Each row was made from one small tree. The marks that hang from a mark follow it in brackets, in the order of their numbers. Every link used is in the known rows. Write each row's tree.
Known rows
Z_212[Z_975[Z_116[Z_843] Z_193]]: -.22	-.05	-.22	.01	-.02	.11	-.01	-.38	-.32	.01	-.15	.02	-.09	-.06	.00	-.03	.30	.36	-.19	-.11	-.08	.12	.03	.28
Z_323[Z_975[Z_116 Z_193]]: -.14	-.05	.10	.03	-.01	.09	-.10	-.42	-.18	.03	-.03	.18	-.07	-.02	-.05	.02	.25	.31	-.23	-.14	.05	.14	.18	.19
Z_323[Z_975[Z_212]]: -.09	-.06	-.03	-.12	-.04	.08	-.12	-.34	-.12	.12	.08	.19	-.05	-.06	.09	.13	.04	.33	-.12	-.21	-.17	.10	.24	.17
Z_9[Z_975[Z_116[Z_843] Z_212 Z_587]]: -.25	-.12	-.31	-.18	.00	.24	-.05	-.33	-.21	.03	-.13	-.04	-.20	-.14	.05	.04	.16	.35	-.01	-.14	-.23	.15	.10	.29
Z_9[Z_975[Z_116]]: -.15	-.18	-.18	-.05	.08	.09	-.09	-.32	-.10	-.02	-.19	.07	-.20	-.01	.02	-.08	.27	.37	-.12	-.18	-.16	.06	.06	.27
Z_323[Z_975[Z_116]]: -.10	-.07	.01	-.02	.06	.09	-.20	-.35	-.12	.02	-.10	.14	-.11	-.02	.04	-.03	.22	.32	-.20	-.11	-.02	.01	.13	.25
Z_9[Z_975[Z_212 Z_587]]: -.10	-.17	-.20	-.18	-.01	.15	-.05	-.33	-.08	-.02	-.07	.09	-.23	-.11	.00	.06	.08	.27	-.05	-.19	-.27	.16	.20	.29
Z_843[Z_116[Z_587 Z_975[Z_193]]]: -.12	.07	.08	-.06	.03	.23	.24	-.44	-.14	.08	-.09	.05	.00	-.16	-.13	.19	.35	.39	-.28	.05	.10	.40	.15	.30
Z_323[Z_975[Z_212 Z_587[Z_116 Z_843]]]: -.27	.00	-.28	-.13	-.11	.21	-.15	-.23	-.28	.16	-.13	.13	-.14	-.22	-.03	.15	.09	.37	-.16	-.04	-.03	.33	.08	.07
Z_116[Z_843 Z_975[Z_193 Z_212]]: -.16	.03	-.25	-.12	-.03	.17	.19	-.31	-.16	.18	.07	.02	.06	-.14	-.02	.34	.18	.43	-.11	-.02	-.17	.29	.20	.24
Z_193[Z_975[Z_9 Z_116 Z_587[Z_843]]]: -.08	-.05	-.35	-.04	.13	.25	-.26	-.25	-.02	.06	-.20	-.08	-.15	-.14	-.14	-.10	.21	.25	-.17	-.07	-.12	.25	.15	.48
Z_193[Z_975[Z_116]]: -.08	-.11	-.19	.01	.11	.10	-.23	-.32	.14	.05	-.22	.06	-.11	.02	-.03	-.09	.36	.36	-.16	-.20	-.04	.06	.09	.34
Z_116[Z_587[Z_975[Z_9 Z_193]] Z_843]: -.18	.14	-.21	-.08	-.08	.29	.10	-.27	-.30	.11	.10	-.06	.00	-.31	-.03	.18	-.02	.44	-.05	.16	-.22	.51	.35	.31
Z_323[Z_975[Z_9 Z_116]]: -.05	-.04	.00	.01	.10	.15	-.20	-.38	-.16	.08	.02	.04	-.14	-.06	.00	-.03	.03	.25	-.17	-.14	-.11	.07	.28	.38
Z_9[Z_975[Z_193 Z_212]]: -.17	-.14	-.14	-.11	-.10	.09	.11	-.38	-.13	.07	.02	.16	-.14	-.04	-.02	.14	.11	.34	-.07	-.31	-.24	.28	.21	.16
Z_212[Z_975]: -.05	-.12	-.18	-.03	.00	.01	-.12	-.31	-.16	-.03	-.16	.12	-.14	-.02	.03	-.06	.19	.31	-.20	-.13	-.18	.00	.08	.32
Z_9[Z_975]: -.12	-.14	-.17	-.11	.00	.04	-.05	-.28	-.13	.00	-.14	.13	-.18	-.05	.06	.02	.17	.33	-.08	-.13	-.26	.12	.11	.27
Z_975[Z_9 Z_116 Z_193 Z_587]: -.01	-.02	-.07	.11	.04	.22	-.07	-.40	-.14	-.09	-.04	-.01	-.15	-.11	-.19	-.04	.12	.18	-.17	-.03	-.09	.16	.28	.43
Z_587[Z_116 Z_975]: -.20	-.07	-.35	-.03	-.04	.15	-.02	-.18	-.12	.09	-.19	.08	-.10	-.15	-.01	.11	.20	.53	-.08	.07	-.03	.20	.10	.03
Z_323[Z_975[Z_212 Z_587[Z_843]]]: -.15	-.02	-.15	-.20	-.04	.15	-.17	-.24	-.27	.08	-.01	.14	-.08	-.19	.01	.14	.09	.28	-.16	-.05	-.12	.24	.14	.17
Z_843[Z_116[Z_587[Z_975[Z_9 Z_193]]]]: -.12	.05	.04	-.06	-.01	.32	.22	-.40	-.24	.09	.03	-.03	-.03	-.25	-.10	.12	.07	.40	-.16	.01	-.02	.46	.35	.25
Z_212[Z_975[Z_116[Z_587]]]: -.13	-.05	-.19	.04	.03	.16	-.12	-.38	-.17	-.04	-.21	.05	-.16	-.07	-.04	-.17	.30	.36	-.28	-.09	-.05	.15	.05	.38
Z_193[Z_975]: -.04	-.08	-.20	-.04	.04	.04	-.20	-.28	.14	.06	-.16	.10	-.09	.00	.02	-.01	.25	.35	-.12	-.16	-.15	.13	.16	.32

Which tree is each row?
-.15	.11	-.33	-.01	.05	.28	-.19	-.34	-.02	.16	-.10	-.15	-.08	-.17	.00	-.03	.13	.37	-.08	-.04	-.20	.38	.24	.55 | Z_193[Z_975[Z_9 Z_116[Z_587 Z_843]]]
-.14	.13	-.30	-.13	.04	.21	.01	-.23	-.18	.11	-.09	-.02	.00	-.24	.04	.19	.24	.46	-.12	.22	-.16	.33	.12	.38 | Z_116[Z_587 Z_843 Z_975]
-.22	-.06	-.24	.03	-.11	.15	.08	-.24	-.15	.09	-.14	.12	-.07	-.16	-.11	.15	.23	.51	-.12	.04	.04	.31	.16	.00 | Z_587[Z_116 Z_975[Z_193]]
-.17	-.10	-.40	-.10	.07	.21	-.21	-.26	.02	.10	-.19	.01	-.08	-.09	-.09	-.04	.33	.35	-.16	-.20	-.05	.24	.07	.26 | Z_193[Z_975[Z_116 Z_212 Z_587[Z_843]]]
-.10	-.05	.14	.01	.02	.15	-.14	-.42	-.17	-.07	-.07	.18	-.18	-.09	-.13	.00	.26	.21	-.27	-.04	.08	.14	.21	.29 | Z_323[Z_975[Z_116 Z_193 Z_587]]
-.15	.00	-.36	-.17	.04	.17	.07	-.25	-.13	.19	.02	-.01	.05	-.15	.07	.30	.14	.45	-.06	.01	-.22	.14	.16	.27 | Z_116[Z_843 Z_975[Z_212]]
-.02	-.07	-.25	-.05	.04	.17	-.13	-.35	.14	.20	.08	.00	-.10	-.04	-.02	.09	-.03	.31	-.06	-.32	-.30	.23	.37	.42 | Z_193[Z_975[Z_9 Z_212]]
-.03	-.10	-.07	.00	-.03	.10	-.06	-.39	-.20	-.13	-.13	.14	-.21	-.08	-.12	-.04	.22	.21	-.26	-.07	-.07	.13	.17	.37 | Z_212[Z_975[Z_193 Z_587]]
-.19	-.04	-.23	-.21	.07	.20	.19	-.27	-.20	.23	-.10	-.01	.08	-.14	-.01	.25	.29	.46	-.18	-.10	-.04	.22	.01	.12 | Z_587[Z_843[Z_116[Z_975[Z_212]]]]
-.09	.04	-.14	-.12	.06	.23	-.02	-.27	-.31	.02	-.15	-.09	-.08	-.24	-.04	.04	.08	.25	-.14	.05	-.14	.23	.15	.31 | Z_975[Z_9 Z_587[Z_843[Z_116]]]
.00	-.01	.07	-.06	.12	.30	.21	-.44	-.15	.04	-.05	-.05	-.09	-.18	-.20	.19	.14	.22	-.23	.03	.00	.23	.31	.47 | Z_843[Z_116[Z_975[Z_9 Z_193 Z_587]]]
-.18	.09	-.36	-.18	-.05	.34	.04	-.24	-.23	.20	.15	-.11	.03	-.32	.08	.21	-.12	.48	.03	.03	-.32	.41	.36	.29 | Z_116[Z_587[Z_975[Z_9 Z_212]] Z_843]
-.10	.03	-.13	-.04	-.01	.23	.17	-.38	-.06	.11	.09	.12	.01	-.15	-.13	.27	.22	.39	-.22	-.05	-.09	.42	.25	.28 | Z_116[Z_587 Z_975[Z_193 Z_212]]
-.10	.01	-.10	-.01	-.02	.23	-.20	-.33	-.18	.07	-.05	.06	-.25	-.19	-.07	.07	-.05	.23	-.13	.03	-.10	.21	.31	.38 | Z_323[Z_975[Z_9 Z_587[Z_116]]]
-.09	-.09	-.34	-.01	.11	.24	-.17	-.28	-.31	-.03	-.20	-.06	-.20	-.15	-.12	-.15	.14	.22	-.24	-.06	-.14	.11	.09	.46 | Z_212[Z_975[Z_9 Z_116 Z_587[Z_843]]]
-.19	.03	.10	.02	-.09	.23	-.03	-.47	-.17	.10	.08	.17	-.05	-.10	-.06	.08	.18	.34	-.21	-.21	.01	.39	.26	.19 | Z_323[Z_975[Z_116[Z_587] Z_193 Z_212]]
.01	.07	-.20	-.04	.11	.25	.02	-.30	-.06	.09	.03	-.03	-.07	-.19	-.08	.14	.08	.33	-.19	.10	-.21	.31	.29	.54 | Z_116[Z_587 Z_975[Z_9]]
-.05	-.06	-.14	-.02	.00	.19	.06	-.28	-.15	.05	.08	.04	-.06	-.17	-.09	.13	.02	.36	-.09	-.03	-.16	.25	.38	.24 | Z_587[Z_975[Z_9 Z_193]]
-.15	.02	-.33	.01	.05	.24	-.10	-.29	-.32	.06	-.15	-.07	-.12	-.18	-.06	-.14	.16	.34	-.25	-.05	-.15	.32	.07	.44 | Z_212[Z_975[Z_9 Z_116[Z_587[Z_843]]]]
-.11	-.10	-.01	-.07	.04	.20	-.20	-.40	-.12	.02	-.01	.13	-.14	-.07	-.03	.02	.15	.27	-.17	-.17	-.02	.06	.21	.25 | Z_323[Z_975[Z_116 Z_212 Z_587]]
-.23	.01	-.25	.00	-.09	.16	.04	-.36	-.22	.10	.00	.00	.04	-.08	.04	.13	.20	.41	-.06	-.14	-.13	.22	.12	.12 | Z_975[Z_116[Z_843] Z_193 Z_212]
.00	-.11	-.18	.04	.13	.22	-.16	-.38	-.18	-.09	-.16	-.05	-.27	-.10	-.13	-.16	.10	.18	-.23	-.11	-.14	-.03	.21	.58 | Z_212[Z_975[Z_9 Z_116 Z_587]]
.05	-.09	-.19	-.02	.07	.15	-.15	-.34	-.18	-.08	-.09	.00	-.24	-.13	-.09	-.07	-.02	.17	-.20	-.06	-.25	.05	.27	.56 | Z_212[Z_975[Z_9 Z_587]]
-.21	.01	-.11	-.09	.01	.12	-.19	-.31	-.25	.09	-.09	.06	-.06	-.10	.13	.04	.19	.37	-.11	.00	-.09	.05	.09	.23 | Z_323[Z_975[Z_116[Z_843]]]
-.17	.07	-.34	.06	-.11	.23	-.01	-.22	-.31	.05	-.15	-.01	-.13	-.26	-.18	.08	.07	.28	-.15	.10	-.11	.45	.17	.23 | Z_975[Z_9 Z_193 Z_587[Z_116 Z_843]]
